Each row comes from the steps of one walk. Every step used is in the known rows, and no mark comes twice. Write the walk behind each row, first mark first.
Known rows
X, Z: [ 0.45  0.72  0.13  3.28 -0.99  0.88 -0.75 -0.17 -2.26  0.67 -0.19  0.07
 -0.06 -1.62  0.16  0.73 -0.17  0.08 -0.20  0.76  0.29  0.37]
Z, D, X, M: [ 0.21 -1.30  2.53  3.45 -0.34  0.78 -0.41 -1.77  2.84 -0.46  0.80 -0.34
 -0.65 -3.20  0.90 -2.44  0.24 -1.10 -0.01  0.05  0.67  1.67]
X, D, M: [ 0.62 -0.78  1.82  4.36 -0.57  0.21  2.20 -1.37  0.63  0.13  0.71 -0.25
 -0.46 -5.40 -0.50  0.87  0.08 -2.21 -0.38  2.11 -0.91  1.34]
K, L, D, X: [-0.89 -1.53  2.32  2.29 -1.79  0.00 -8.78 -0.71 -0.59 -1.02  3.26 -0.29
 -0.62  0.65  0.24 -2.39  0.84 -1.03 -2.23 -0.05  2.09  1.09]
D, L: [ 1.23 -1.25  1.05  3.91 -0.99 -0.61  1.72 -1.16  3.41  1.18  2.12  0.24
  0.04 -2.16  0.13  0.28 -0.60 -0.09 -0.41  0.48 -0.30 -1.54]
D, X, L, K: [-2.32  0.95  1.25 -1.03 -1.65 -0.42 -2.61  1.16  4.56 -0.33  1.93 -0.24
 -0.05  0.60  0.40 -0.32  0.06 -1.36  0.68 -0.45  0.07  0.61]
M, X: [-1.91 -0.73 -0.73  0.97 -0.44 -0.51 -3.57 -2.20 -0.22 -0.29 -0.41  0.31
 -1.95 -0.65 -0.74 -0.01 -0.24  2.98  1.57 -0.53  0.71 -0.21]
M, D: [ 2.39  0.02  0.86  1.32 -1.13 -0.66 -1.98 -1.69  0.00  0.17 -0.41  0.17
  0.23  0.50 -0.67 -0.60  0.31 -2.16  2.51  0.11  0.33  2.04]
L, D, M, X, Z: [-0.53  1.11  1.56  9.12 -2.61  0.11 -4.10 -4.43 -2.23 -0.62  1.90  1.00
 -1.68 -0.10 -0.79  0.37  0.31  1.95  1.47  1.60  0.46  3.14]
Z, D, X: [-0.13 -1.39  2.57  3.51 -0.71  0.64 -2.45 -0.50  0.61 -0.77  1.00 -0.34
 -0.37 -1.01  0.73 -3.81  0.38 -0.77 -0.96 -0.60  1.03  1.35]
K, D, M: [ 0.37 -0.82  2.58  2.96 -3.48  0.60  3.49 -3.04  0.48 -0.28  1.29 -0.76
  1.87  0.83 -1.10 -1.46  0.00 -0.52  0.49  1.43  1.54  1.97]
D, X: [-1.59 -2.28  0.57 -0.28 -0.54 -0.20 -2.12  1.76  2.86 -0.56 -0.38 -0.09
 -1.66 -1.06  0.80 -0.76 -0.07  0.40 -0.39 -0.79  0.38  0.62]
X, K: [-0.19 -0.66  0.28  1.00 -0.19  0.28  0.61  1.42  1.34  0.36 -0.31  0.40
  1.03  2.44  0.39 -0.33 -0.13 -2.34 -0.82 -0.09  2.43  0.36]
K, D, X: [-1.44 -1.88  1.95  0.30 -3.34  0.19  0.10  0.57  1.23 -0.74  0.33 -1.30
  0.56  0.72  0.29 -2.66  0.23 -0.37  0.43 -0.20  2.40  1.56]
M, X, L, D: [-2.45  2.49  0.30  4.40 -1.46 -0.74 -3.77 -2.73 -0.72 -0.24  1.94  0.44
 -1.21  1.94 -0.43  0.96  0.22  0.89  2.65  0.37  1.00 -0.13]
Z, D: [ 1.12  0.53  2.11  3.59 -0.22  0.71 -1.11 -1.83 -1.57 -0.31  1.28 -0.20
  0.99 -0.10  0.07 -2.93  0.43 -1.05 -0.65  0.04  0.67  0.92]
Z, D, M, X: [ 0.45 -0.75  2.66  6.70 -1.08  0.66 -1.32 -5.46 -0.42 -0.51  1.69  0.34
 -0.28 -1.30 -1.12 -2.60  0.02  1.13  0.08  0.74  0.57  1.61]
X, L, K, D, M: [-0.58  3.66  2.55  0.71 -3.58  0.11  1.50 -2.70  2.39  0.10  3.75 -0.62
  3.31  2.72 -1.15 -0.49  0.15 -2.58  1.48  1.30  0.60  1.38]
L, K, D, X: [-1.64  0.67  2.05 -2.62 -3.86 -0.20 -4.20 -0.37  1.74 -1.11  1.76 -1.03
  1.33  0.94 -0.46 -3.39  0.50 -0.29  1.18 -0.47  1.32  3.46]
L, K, D: [-0.55  2.21  1.77 -2.47 -3.51 -0.07 -2.82 -1.46 -0.14 -0.73  1.93 -0.87
  2.41  1.62 -0.94 -2.77  0.56 -0.58  1.43 -0.06  0.90  2.94]
M, X, K, D: [-2.17 -1.21  0.53  1.93 -2.34 -0.16 -2.14 -1.52  0.23 -0.22 -0.22 -0.13
  0.09  2.23 -0.66 -1.41 -0.12  0.56  1.29 -0.28  3.92  0.49]
K, L: [ 0.18 -1.68  1.24 -0.89 -0.47  0.30 -4.81 -1.12 -0.21 -0.04  2.18 -0.53
  0.78 -0.15 -0.54 -1.50  0.24 -1.04 -2.71  0.05  1.54 -1.08]
Z, D, L, K: [ 1.83  0.92  3.22  4.87 -1.73  0.00 -2.45 -3.27  1.48  0.34  3.86 -0.12
  1.66 -1.57 -0.24 -3.62  0.15 -1.03 -0.48  0.12  0.06  0.97]
M, X, Z, D: [-0.86  0.19  0.76  5.85 -1.28  0.61 -4.89 -3.39 -3.14  0.05  0.35  0.19
 -1.35 -1.95 -0.56 -1.39 -0.09  2.34  1.02  0.14  1.33  0.53]
K, D: [-0.14  0.07  1.53  0.40 -2.90  0.31  1.54 -0.76 -0.79 -0.27  0.62 -1.15
  1.77  1.60 -0.36 -2.00  0.29 -0.79  0.71  0.39  2.09  1.00]

Write each row's walk
[ 0.69  0.36  1.91  3.34 -1.49 -0.78 -1.06 -0.60  2.25  0.76  2.64 -0.54
  0.19 -6.10 -0.10 -0.19  0.07 -2.51  0.08  1.26 -1.00  0.60] -> X, D, L, K
[ 0.30  0.51  2.97  7.27 -1.25  0.68  0.00 -5.52  0.49 -0.17  2.56  0.24
  0.41 -0.28 -1.09 -1.81 -0.05 -0.09  0.38  1.07  0.61  0.78] -> Z, D, M, X, L
[-0.68  3.96  1.22  4.36 -1.44 -0.19 -0.14 -0.62 -0.67  0.01  2.95  0.10
  0.95  3.44  0.39  1.11  0.56 -2.60  1.39  1.07  0.57  0.12] -> X, L, D
[-1.29  1.08  1.25  3.13 -1.84 -0.29 -0.66 -4.96  2.99 -0.01  2.27  0.71
 -0.23 -0.03 -1.81  0.90 -0.43  1.38  1.73  1.11 -0.47  1.03] -> D, M, X, L, K
[-2.36  1.16 -0.36  1.88 -0.66 -0.61 -1.67 -2.16  1.08  0.26  0.94  0.16
 -0.90  0.78 -0.65  1.23 -0.32  1.16  2.06  0.12  0.83 -1.65] -> M, X, L
[ 1.77 -0.27  3.17  5.90 -0.83  1.07  0.95 -4.13 -0.27 -0.31  1.90  0.21
  0.95 -0.85 -0.66 -2.59  0.11 -0.70 -0.93  1.04  0.09  1.70] -> Z, D, M
[-0.77 -1.62  0.76  4.20 -0.98 -0.08 -0.43 -4.50  1.76 -0.23  0.53  0.74
 -1.49 -1.41 -1.52  0.54 -0.58  2.69  0.84  0.91 -0.18  0.91] -> D, M, X
[-0.35 -1.04  2.51  5.04 -2.12  0.05 -7.62 -4.74 -1.08 -0.86  3.79  0.18
 -0.53  0.31 -1.22 -1.44  0.56  0.41 -1.51  1.04  1.84  1.34] -> K, L, D, M, X
[ 1.20 -1.91  1.31  1.30 -1.56 -0.77 -3.19 -0.28  2.23 -0.30 -0.72  0.07
 -1.19 -0.43 -0.06 -1.27  0.21 -1.79  2.28 -0.49  0.75  2.50] -> M, D, X
[ 0.07 -0.03  1.96  2.34 -1.52  0.08 -7.46 -1.84 -2.45 -0.67  3.49 -0.20
  0.45  1.27 -0.23 -1.82  0.88 -1.23 -1.96  0.49  1.93  0.63] -> K, L, D
[-0.23 -0.69  2.57  6.48 -2.66  0.48 -8.06 -4.89 -2.27 -0.50  3.70  0.26
 -0.50 -0.40 -1.16 -1.13  0.45  0.56 -1.51  1.40  1.99  1.42] -> K, L, D, M, X, Z
[ 2.38  0.01  0.75  0.99 -0.32 -0.21  1.88 -3.23  2.94  0.61 -0.63  0.24
 -0.42 -2.87 -0.27  1.77  0.05 -2.38  3.26  1.19 -0.13  2.31] -> X, M, D
[-1.16 -0.12  0.99  4.58 -1.29 -0.11  1.32 -4.51  2.56  0.22  1.59  0.63
 -0.72 -0.13 -1.43  1.58 -0.60  1.33  1.27  1.32 -0.11 -0.11] -> D, M, X, L
[ 3.13  0.40  1.99  2.77 -2.60 -1.38 -2.99 -3.24  2.90  0.77  2.21  0.41
  0.83 -0.91 -1.05 -1.14 -0.01 -2.24  2.70  0.29 -0.33  2.25] -> M, D, L, K
[-0.67 -1.13  2.43  3.92 -2.34  0.43 -9.04 -0.80 -1.55 -0.69  3.13 -0.22
 -0.65 -0.16  0.33 -2.17  0.75 -0.90 -2.36  0.36  2.32  1.22] -> K, L, D, X, Z
[ 0.88 -1.02  2.39  3.69 -3.67 -0.24  3.17 -1.63  1.91  0.65  2.30 -0.99
  1.95 -0.16 -0.25 -1.78 -0.16 -1.04  0.29  0.77  1.94 -0.20] -> K, D, L
[-0.10  1.56  2.62 -0.44 -3.94  0.12 -1.30 -3.19  1.14 -0.72  2.51 -0.57
  2.42  1.02 -1.57 -2.40  0.32 -0.33  1.15  0.80  0.53  3.69] -> L, K, D, M
[ 1.31  1.11  1.74  6.10 -1.23  1.56 -1.64 -1.73 -3.44  0.39  0.89 -0.06
  0.72 -1.53  0.20 -1.75  0.15 -0.68 -0.69  0.77  0.92  1.04] -> X, Z, D
[-0.13 -2.56  3.43  3.38 -1.03  0.95 -4.85 -0.17  1.45 -0.56  1.92 -0.36
  0.75  0.52  0.70 -4.63  0.41 -2.67 -2.88 -0.64  3.41  0.85] -> Z, D, X, K, L
[-1.20 -1.74  0.68  2.51 -1.31  0.55 -2.65  1.56  1.17 -0.05 -0.50 -0.05
 -1.71 -2.28  0.90 -0.37 -0.22  0.49 -0.47 -0.24  0.68  0.86] -> D, X, Z
[ 0.94  0.55  1.38  1.63 -1.88 -0.89 -1.34 -1.86  3.79  0.82  3.22  0.22
  0.85 -1.73 -0.42 -0.79 -0.37 -0.18  0.22  0.21 -1.00  0.22] -> D, L, K
[-1.39  0.20  1.37  3.96 -1.72 -0.36 -5.12  0.57 -0.26 -1.26  1.27  0.19
 -1.77  1.02  0.98 -1.18  0.79 -0.05  0.72 -0.19  0.73  2.69] -> L, D, X
[-0.13 -0.64  1.94  2.72 -1.30  0.34 -5.27 -0.08 -0.46 -0.23  2.38  0.18
  1.32  3.48  0.19 -1.72  0.54 -3.26 -2.39  0.35  3.92  0.81] -> X, K, L, D
[ 2.90  0.33  1.61  2.15 -1.55 -0.84  0.94 -4.34  5.57  1.12  1.53  0.42
  0.17 -4.09 -0.54  1.37 -0.25 -2.48  3.43  1.30 -0.80  2.39] -> X, M, D, L, K
[ 0.60 -0.71  2.86  4.30 -1.92  0.33 -5.94 -3.62 -1.18 -0.68  3.94  0.14
  0.50  0.74 -0.85 -1.49  0.64 -0.97 -2.15  1.32  1.48  1.36] -> K, L, D, M
[-1.67 -3.86  1.61 -0.03 -0.98  0.26 -4.25  2.06  3.72 -0.33  0.79 -0.12
 -0.23  0.74  0.73 -2.02 -0.02 -2.03 -2.74 -0.83  3.36  0.07] -> D, X, K, L
[-1.06  1.15  2.32  0.01 -4.09 -0.17 -3.04 -4.35  1.03 -0.88  2.26 -0.43
  1.45  0.64 -1.95 -2.39  0.21  1.21  1.97  0.50  0.77  3.54] -> L, K, D, M, X
[-1.62 -0.20 -0.57  3.48 -1.14  0.17 -4.22 -2.25 -2.03  0.24 -0.55  0.39
 -1.94 -1.97 -0.64  0.52 -0.38  3.05  1.42  0.15  0.96  0.05] -> M, X, Z
[ 1.05 -3.10  2.07  1.31 -1.89 -0.53 -5.26 -0.13  2.99 -0.10  0.17  0.06
 -0.13  1.14 -0.11 -2.10  0.27 -3.86  0.23 -0.48  3.13  2.11] -> M, D, X, K, L
[-0.88  4.10  0.79 -1.28 -1.34 -0.33 -1.05 -0.70  2.01  0.26  2.80 -0.16
  2.03  2.23 -0.46  0.63  0.12 -2.16  1.36  0.38 -0.40  0.10] -> X, L, K
[-1.01 -0.05  2.37  4.29 -3.94  0.21  2.70 -4.43  1.28 -0.13  1.96 -0.61
  1.30  1.40 -1.50 -0.74 -0.20  0.27  1.74  1.45  2.06  0.89] -> K, D, M, X, L
[ 2.13 -0.45  2.92  6.56 -1.00  0.26  0.37 -2.78  1.04  0.64  2.92 -0.11
  1.08 -1.78  0.21 -2.89 -0.05 -1.12 -0.99  0.42  0.39 -0.36] -> Z, D, L
[ 1.40 -1.42  1.38  3.37 -2.18 -0.21 -3.68 -0.35  0.75  0.10 -0.79  0.16
 -1.32 -1.38  0.04 -0.77  0.11 -1.81  2.10  0.02  0.87  2.77] -> M, D, X, Z
[ 3.35 -1.01  1.62  4.55 -1.83 -1.19 -0.40 -2.68  2.54  1.14  1.28  0.39
  0.23 -1.14 -0.60 -0.38 -0.20 -2.34  2.14  0.59  0.08  0.83] -> M, D, L
